Known rows, with every way that one mark hangs from another
revi{felu maloke{vukosek{tobi}}}: [ 31  27   4 -44   8   1 -36 -29  -6 -19 -27  10   7   3  74 -39 -38]
tufes{vukosek{maloke sazu}}: [-32  -9 -24  42  -2   4 -19 -17 -43 -29  44  -5  33 -18  14  38 -25]
vukosek{maloke sazu tobi tufes}: [  7 -32 -38  91  44  55   5  20 -46 -11  33  18 -43  40  30  52 -61]
maloke{vukosek}: [  0 -15  25 -52 -10   8 -72 -66 -22 -54  50 -27  34 -19  10  21 -10]
revi{felu maloke{vukosek{tufes}} sazu}: [ 22  22  -1 -50   7 -51  28  14 -23  20 -74 -38 -61  17  -9 -49   8]
revi{tobi}: [ -1  -7  19   0  -2  51 -67 -39  34 -15  46 -14  24  -3 -27  15  35]
tufes{vukosek{maloke sazu{revi{felu}} tobi}}: [ -5   4 -38  71   1   3  57  36 -20  -4  36  53  37  -3  31  29 -67]
revi{felu maloke{vukosek{tufes}} sazu tobi}: [  43   38   -1  -24   15  -37   38   15    1   44  -93  -11 -104   25
  -16  -64   38]
revi{tufes}: [-28 -33  24 -54  -9  -3 -50 -20  -2 -16  24 -44  40 -23  -6  21  17]
tufes{vukosek}: [-42 -16  11 -18 -24  -1 -65 -41 -18 -41  65 -27  82 -38 -28  20  35]
sazu{revi{felu maloke tobi}}: [  4  32  31 -26 -20  23  24   7  68  10 -29  27  19  24 -33 -48  11]
revi{felu maloke{vukosek{tobi}} sazu}: [ 35  33 -15 -21  12 -41 -10  -7   7  14 -41 -20 -37  -7  46 -33 -20]
maloke{vukosek{tobi tufes}}: [ 17 -28   3   5  20  24 -34 -27 -56 -37  39   7 -27  12  16  24 -16]
revi{tobi tufes}: [ -7 -15  23 -26  -2  10 -41 -18  20  11   6 -20  -2 -17 -14   7  48]
revi{felu tufes{vukosek{maloke}}}: [-21  23  -3 -44 -15 -42   6  10 -34  15 -22  -1  37 -50  45 -22  -4]
sazu{revi{felu tobi}}: [ 10   7  23 -16 -18  37  12   4  60   3  26  18  48   8 -40  -4  11]
sazu{revi{felu maloke}}: [-18  14  32 -53 -27  10  13   6  45 -15 -12   0  63  16 -23 -33 -19]
vukosek{maloke sazu}: [-12 -19 -16  32  14  40 -31 -18 -14 -26  42 -16  18  10  24  49 -54]

Rows
[-11 -41  11  17  -6   4  37  19  26   8  10   3 -11  12 -44  38  14]
vukosek{sazu{revi{tobi tufes}}}
[-23   1 -16 -45 -19 -88  10  30  -7  40 -22 -63  30 -61 -18  -9  52]
revi{felu sazu tufes{vukosek}}
[-10 -24 -30  43  -9  -3  35  33  -6 -14  49  21  75  -3  -3  37 -29]
tufes{vukosek{sazu{revi{felu}} tobi}}
[  7  20 -31  17   7 -28  41  32 -23  43 -47  18 -18 -22  47 -11   6]
revi{felu tobi tufes{vukosek{maloke sazu}}}
[-21  35  29 -44 -36 -53  61  29  26  34 -67  35   7 -18 -27 -66  52]
sazu{revi{felu maloke tobi tufes{vukosek}}}
[  1 -61 -31  65  36  52 -16  17 -34 -21  45 -14  -6  40  -5  62 -19]
vukosek{sazu tobi tufes}
[-17 -13  19   6  -7  -9  49  23  34  17 -43  12 -39  28 -33  -5  13]
vukosek{sazu{revi{maloke tobi tufes}}}
[ 15  34   1 -38   3 -50  21  33  53  72 -96 -37 -57  -8  -9 -59  54]
revi{felu maloke sazu tobi tufes}
[ 25  16 -12  -1   4   2 -17   8  57  42   0 -41  -1 -11 -30  -6  43]
revi{felu sazu tobi}
[-30   3   8  40 -23  -5  35   2  15 -12  -2  30   3  14 -57  -7  31]
tufes{vukosek{sazu{revi{maloke tobi}}}}
[ 37  21 -19  -7  25 -37  27  23 -24  26 -63 -11 -80  20  21 -39  -9]
revi{felu maloke{vukosek{tobi tufes}} sazu}
[ 10  29  20 -62  -1  -9  -4  11  39  39 -84  -8 -12   1  21 -63  35]
revi{felu maloke tobi tufes}
[-17 -16  38 -17 -21   4  14   1  37   7  21  12   2  -7 -52  13  32]
sazu{revi{tobi tufes}}
[ 11  -2  12  -6  18  12 -23 -24 -48 -31 -14  16 -54  28  23 -18 -15]
revi{maloke{vukosek{tobi tufes}}}
[  0  -9 -12  58  30  56 -18   2 -36 -12  40  28 -32  19  21  26 -42]
vukosek{maloke tobi tufes}
[ 16 -22  14  18  -7  16  16 -28   4 -30  38  20 -15  20 -27  39 -14]
maloke{vukosek{sazu{revi{tobi}}}}
[-17 -10 -43  86  16  18 -20  -9 -45 -23  55  23  14 -15  44  48 -42]
tufes{vukosek{maloke sazu tobi}}
[-22  13 -15  54   2  15 -44 -28 -35 -25  65  32  26 -34  36  22 -24]
tufes{vukosek{maloke tobi}}
[ 38  -4   2  -6  -4   9  39  -1  14  -8   3  19   4  21  -2  13 -22]
maloke{vukosek{sazu{revi{felu tobi}}}}
